What can hang from each mark:
J: S V
F: V W
V: F J Y
G: X
Y: B V
X: G
B: G Y
S: J

Every row comes from one small tree of marks. The marks that hang from a mark follow it in brackets, in alphabetical order. Every link used is in the known rows. Which tree was each row made from?
(in the rows, 128 means zero)
Known rows:
V[F[W] J Y]: [232 134  61 129 140 125 119 138  87 122 169 146 127 126  55 129 119  66
 105 124 126 122 111 136 128  86 147 126 120 129 129 128  80 117 113 138
 131  53 152 127 124  91 130 124 135 100 137]
X[G]: [134 130 180 127 129 135 131 125 125 136 125 161 137 125 119 131 134 130
 136 123 126 124 129 124 130  48 133 137 126 129 129 128 124 118 130 120
 128 116 128 127 124 125  98 127 136 135 148]
B[Y[V[F[W]]]]: [151 117  72 126 145 143 139 125 197 123 130 142 117 113  88 135 114  80
 158 115 127 116 119 109 143 124 145 125 117 147 127 135  95 104 118 137
 139  93 168 126 123 131 129 114 139 172  51]
J[V]: [117 127 126 130 129 135 123 134 132 135 117 155 129 115 114 139 116 128
 145 130 128 135 127 132 124 119 133 129 127 130 123 126 123 117 126 119
 128 176 129 131 116 134 127 130 120 134 136]
V[J]: [169 130 125 129 131 120 121 118 133 127 164 150 126 124 118 129 125 118
 119 129 127 131 128 131 124 131 123 125 130 129 133 124 121 131 124 135
 125 100 126 119 123 119 129 132 124 111 138]
F[V[J]]: [184 121 113 129 139 131 121 115 148 138 162 148 129 148  86 139 142  95
 126 128 128 130 131 135 110 106 135 130 132 129 128 126 118 126 123 138
 119  95 130 125 128 128 129 145 131 144 106]
S[J[V[Y]]]: [100 130 119 126 131 113 118 151  94 131 143 155 130 111 108 150 123 116
 136 138 126 134 127 134 120 126 128 130 138 136 131 113 124 145 125 123
 129 151 138 125 116 135 125 125 127  91 115]
V[Y]: [162 135 125 128 135 127 121 132  69 124 127 130 130 127 122 132 126 118
 117 124 128 124 128 129 122 120 125 129 129 130 132 129 122 128 132 126
 130 100 141 126 124 119 121 127 126 115 134]
J[S V[F[W] Y]]: [162 141  65 127 140 148 119 154  94 139 114 173 134 103  52 144  93  77
 157  96 124 123 111 139 128  52 147 133 122 117 124 124  92  97 116 123
 129 135 149 124 138  96 118 125 107 142 122]
V[Y[B[G]]]: [160 128 114 126 144 129 121 134  16 122 124 112 114 112 138 121  46 107
 109 191 125 109 129 121 124  99 120 130 125 140 127 138 130 136 130 129
 130 105 142 125 112 116 115 126 130 108 167]
B[G[X] Y]: [ 85 127 127 123 152 144 132 121 229 121 127 131  99  93 146  91 104 117
 135 198 119 101 139 105 127 170 131 127 115 128 126 133 132 124 128 127
 124 131 139 129 118 128  82 112 123 105  88]
V[F[W] Y]: [195 136  59 127 135 134 125 146  78 122 134 128 127 127  62 130 124  80
 117 124 128 117 112 131 132  78 147 130 120 127 125 134  88 116 117 130
 134  79 154 127 128  96 128 120 139 122 130]
Y[B[G]]: [130 120 117 129 140 126 126 127  64 124 126 104 111 108 145 119  46 110
 117 201 128 115 130 121 127 103 126 129 122 140 125 137 137 128 126 131
 129 135 129 133 115 124 121 125 131 116 163]
B[Y[V[F]]]: [165 132  97 126 144 134 139 126 201 126 132 142 115 109 114 143 106  92
 149 112 125 114 121 111 136 157 136 127 124 149 130 132 100 119 115 139
 143 101 163 130 121 137 133 123 132 152  51]
G[X]: [127 139 137 127 132 137 130 135 140 127 127 144 118 108 124  98 131 129
 127 140 130 125 134 127 130 159 140 126 123 122 126 127 126 135 129 125
 128 126 123 134 133 128  91 130 121 123 127]
S[J]: [ 84 125 128 124 126 108 126 141 131 126 153 121 127 128 125 139 133 118
 128 141 126 132 128 134 128 142 125 129 137 135 133 114 133 155 121 130
 128 125 127 135 132 137 130 122 136  99 105]
F[V[J[S]] W]: [153 102  79 125 138 147 120 119 143 137 154 161 137 144  48 132 137  82
 145 105 124 128 126 138 123  43 141 130 119 118 130 122 117 102 124 135
 120  98 137 121 147 107 117 137 123 186  98]
Y[V[F]]: [207 139  96 128 133 130 135 127  97 134 132 151 121 114 107 147 115  83
 151 113 130 127 115 123 142 154 142 127 129 148 132 133  92 119 113 141
 142  85 142 128 123 138 143 135 133 165 106]
B[G[X] Y[V[F]]]: [158 133 100 125 157 147 138 120 194 123 130 160  93  79 132 107  88  82
 156 187 120 101 132 101 140 192 148 125 118 148 128 136 101 116 118 137
 136  99 153 127 113 140  92 119 128 145  56]
F[V]: [149 123 120 129 137 136 123 121 147 139 129 128 130 152  93 138 147 107
 132 128 128 127 131 136 114 109 136 132 132 128 126 131 126 125 126 133
 122 121 131 129 131 132 124 141 135 171 103]
S[J[V]]: [ 75 123 125 127 127 116 123 145 129 128 145 149 127 111 113 149 124 120
 143 144 125 138 129 137 122 128 131 131 137 136 128 110 129 137 121 126
 129 172 128 125 119 143 132 124 129 103 114]
J[S V]: [102 129 121 128 130 144 122 134 143 142 109 172 133 105 108 142  93 128
 159 102 120 132 126 135 127  96 133 132 128 117 127 119 127 112 125 118
 128 184 127 121 139 126 123 134 100 145 122]
J[V[Y[B]]]: [151 134 116 132 138 133 118 145  46 132 115 143 125 105 105 144  54 119
 129 144 130 125 125 130 118  89 124 130 130 140 124 132 122 130 132 120
 134 159 146 115 112 121 119 132 118 115 170]
Y[B[G] V[F[W]]]: [191 116  63 129 144 139 134 130  26 126 129 134 104  99  97 124  33  65
 151 186 127 115 115 117 152  92 149 126 116 157 122 143  96 108 114 142
 144  89 147 131 113 128 132 124 144 175 146]
Y[B[G[X]] V]: [157 124 121 127 145 142 136 124  33 129 122 149 100  86 146 105  35  96
 147 199 128 116 134 110 144 150 135 125 120 154 127 139 126 124 130 134
 138 109 133 124 116 147  93 133 127 165 143]
V[F J Y]: [252 152  87 128 141 119 117 136  95 125 171 158 125 118  86 135 120  80
 100 124 126 122 113 137 119 121 137 129 131 132 132 127  86 128 115 138
 133  56 149 124 123 100 131 134 124  80 132]

Which tree is each row?
[158 135 119 126 147 133 124 141  22 122 124 129 105  95 136 101  49 109
 113 198 126 107 132 120 121 121 130 129 123 138 126 139 129 137 130 128
 133 102 139 127 118 116  89 128 124 108 168]
V[Y[B[G[X]]]]
[213 120 106 129 154 128 114 117  51 131 159 129 116 132  95 131  74  79
 105 182 125 112 130 131 106  82 126 132 125 141 128 135 122 131 124 141
 125  81 142 123 116 120 116 144 131 135 146]
F[V[J Y[B[G]]]]
[129 124 123 127 142 136 128 139  79 124 125 129 101  93 146  92  45 110
 119 211 129 111 131 118 128 129 135 127 118 137 123 137 135 136 129 129
 131 130 126 129 121 125  92 128 128 114 171]
Y[B[G[X]]]
[208 130 103 126 149 135 113 133  73 141 152 152 134 128  76 140  70  88
 117 119 123 123 125 141 105  56 125 133 129 132 134 128 121 122 125 135
 129  78 147 118 142 107 113 151 113 140 121]
F[V[J[S] Y[B]]]
[122 140 102 126 129 114 124 153 149 130 154 154 125 109  90 153 113 101
 139 142 126 133 119 137 124 134 146 131 138 136 128 114 107 146 109 129
 131 154 135 129 122 133 139 126 135  91 110]
S[J[V[F]]]
[187 118 117 128 148 138 130 115  32 127 154 161 101  80 140 105  40  87
 134 202 130 117 133 112 139 156 129 122 122 154 127 133 118 125 126 141
 136  86 134 121 111 139  94 136 120 144 149]
Y[B[G[X]] V[J]]
[181 135  65 130 136 143 122 149  90 125 125 155 128 113  59 145 110  81
 145 123 128 124 112 134 129  81 154 129 123 129 119 128  88 113 115 125
 132 130 152 124 115 106 126 122 134 130 145]
J[V[F[W] Y]]
[177 109  75 124 143 143 116 125  90 138 151 155 137 147  42 138 134  71
 136 102 120 120 126 138 119  37 136 131 122 117 134 124 112  99 127 133
 122  74 146 124 143 101 111 137 121 172  98]
F[V[J[S] Y] W]
[202 137 114 129 141 119 116 136  35 124 161 134 127 112 116 129  60 110
  94 140 130 121 124 129 117  98 117 128 126 140 132 132 121 137 129 136
 134  78 146 118 120 110 117 135 122  84 162]
V[J Y[B]]
[110 123  79 125 130 122 124 156 144 128 151 147 125 112  66 148 117  89
 143 143 125 131 116 136 130  99 151 129 129 134 121 114 103 137 111 128
 131 151 140 130 124 126 135 116 137 106 116]
S[J[V[F[W]]]]
[201 152  91 131 141 131 119 156  62 132 123 147 123 102  89 147  50  93
 120 140 126 126 113 135 119  86 138 131 129 142 118 134  96 130 114 127
 138 134 152 120 116 111 131 133 123 101 161]
J[V[F Y[B]]]
[131 130  71 127 134 120 119 161  99 126 150 151 126 115  67 150 118  84
 135 140 123 131 115 138 129  88 145 131 129 135 126 115 100 133 110 127
 135 133 149 136 119 116 132 116 139 102 116]
S[J[V[F[W] Y]]]
[183 154  93 127 139 140 118 151 109 142 116 185 131 100  78 152  84  94
 148  95 120 122 114 141 116  91 140 135 131 121 129 121  96 117 115 124
 133 140 145 122 139 106 123 134 103 118 124]
J[S V[F Y]]
[184 133  92 124 149 134 132 122 215 134 153 176 120  96 105 143  90  76
 154  98 120 117 121 116 135 137 134 128 126 142 137 126  94 110 113 143
 141  81 160 122 134 125 129 129 110 141  36]
B[Y[V[F J[S]]]]
[155 119 114 128 142 133 132 114  17 129 122 131 107  98 148 129  37  98
 142 188 127 118 130 111 140 123 120 127 122 157 130 141 128 117 128 138
 139 115 137 127 108 148 127 132 133 170 140]
Y[B[G] V]
[154 102  71 129 150 147 120 129  34 127 125 110 116 145  71 124  81  79
 134 180 126 112 129 124 121  36 140 132 115 136 121 139 124 109 129 131
 126  97 150 131 120 114 110 128 148 169 135]
F[V[Y[B[G]]] W]
[200 148  96 130 138 135 119 149  99 131 127 162 123 107  85 149 104  92
 130 122 127 125 116 137 119 111 141 132 130 133 123 128  89 128 115 127
 134 135 147 132 114 115 129 131 124 113 141]
J[V[F Y]]
[110 117 127 124 154 149 141 110 184 125 122 153  96  90 149  99  92 103
 155 188 123 104 142  97 139 191 139 125 117 145 131 134 124 111 129 133
 130 115 146 128 112 150  84 118 125 155  56]
B[G[X] Y[V]]
[193 106  70 129 146 140 116 131  49 131 158 131 131 146  48 131  91  78
 113 139 130 123 123 133 120  30 137 129 118 135 126 134 116 116 125 135
 128  72 151 119 125 104 117 135 141 157 142]
F[V[J Y[B]] W]
[205 133  96 128 150 141 137 136  45 128 131 155  97  81 121 109  29  75
 139 201 129 112 122 115 139 150 150 127 122 158 125 141  99 130 115 141
 143  90 137 128 117 136 103 134 128 150 142]
Y[B[G[X]] V[F]]
[205 123  64 128 132 124 125 132 147 121 172 145 126 125  59 122 124  74
 120 126 127 124 112 136 134  93 148 126 121 127 127 125  87 114 111 139
 130  78 141 128 127  98 132 123 135 110 138]
V[F[W] J]
[242 133  55 128 142 125 120 148  45 123 168 136 122 115  57 127  56  69
 101 139 129 113 108 134 131  53 140 126 119 138 128 135  87 125 112 139
 140  54 159 125 123  84 126 126 136  94 166]
V[F[W] J Y[B]]
[214 132 107 129 144 130 116 118 101 137 161 146 130 151  80 141 141  88
 118 124 126 123 130 138 105 106 129 132 132 133 132 126 115 131 127 136
 123  75 143 123 124 120 121 146 128 134 109]
F[V[J Y]]
[137 130  72 127 132 148 123 147 150 138 116 175 129 105  58 141  91  92
 162 100 121 129 112 139 133  58 157 133 120 118 123 119  98  97 113 126
 129 159 138 118 143 100 124 124 111 154 121]
J[S V[F[W]]]
[157 108  79 127 138 147 123 128  86 130 127 123 132 157  53 136 148  93
 133 123 130 122 129 132 124  53 134 132 119 126 125 132 116 109 127 128
 125  92 149 133 127 116 118 131 146 188 112]
F[V[Y] W]
[164 106  76 128 143 143 120 138  50 133 126 112 129 150  55 134  95  91
 126 139 131 119 124 134 118  24 139 131 118 133 121 138 122 112 130 132
 130  95 155 133 131 110 110 133 144 176 129]
F[V[Y[B]] W]
[190 126  69 128 133 141 138 128  84 130 130 149 124 123  75 138 118  77
 156 115 127 125 115 121 153 110 152 125 119 144 130 135  87 107 115 138
 141  87 146 135 124 131 137 126 141 183 103]
Y[V[F[W]]]
[129 133 112 126 146 144 116 141  39 140 106 163 121  90 118 135  28 114
 144 160 121 114 128 130 120  68 128 134 126 130 128 128 128 112 127 119
 131 160 140 120 125 113 109 131 102 131 152]
J[S V[Y[B[G]]]]
[196 129  52 128 146 135 123 149  24 115 132 119 111 110  79 120  43  70
 118 187 126 105 112 127 132  59 146 130 113 139 121 142  97 121 115 134
 134  82 156 134 117  93 121 118 144 115 167]
V[F[W] Y[B[G]]]
[223 152  86 129 139 121 122 156  44 129 134 122 122 111  96 136  55  86
 103 138 131 115 111 131 122  93 136 132 128 141 125 139  97 138 114 133
 142  81 153 127 125 101 127 130 132  96 160]
V[F Y[B]]
[169 126 110 126 139 135 119 121 157 143 156 157 132 136  81 140 129  98
 135 108 122 131 129 141 110  96 134 133 132 121 133 120 121 117 121 136
 118  99 131 125 144 119 121 151 112 156  98]
F[V[J[S]]]
[140 110 117 126 153 133 133  96 171 119 152 151 106 101 146 127  92  92
 151 179 119 108 138 102 135 165 121 123 123 151 135 131 119 109 124 142
 132  97 150 123 107 148 120 118 130 141  57]
B[G Y[V[J]]]
[178 115 107 126 147 132 127 114  28 133 147 167 113  88 137 128  20  84
 150 170 123 118 126 115 137 110 120 126 125 151 139 129 122 108 122 142
 139  94 136 118 123 132 122 138 110 159 135]
Y[B[G] V[J[S]]]
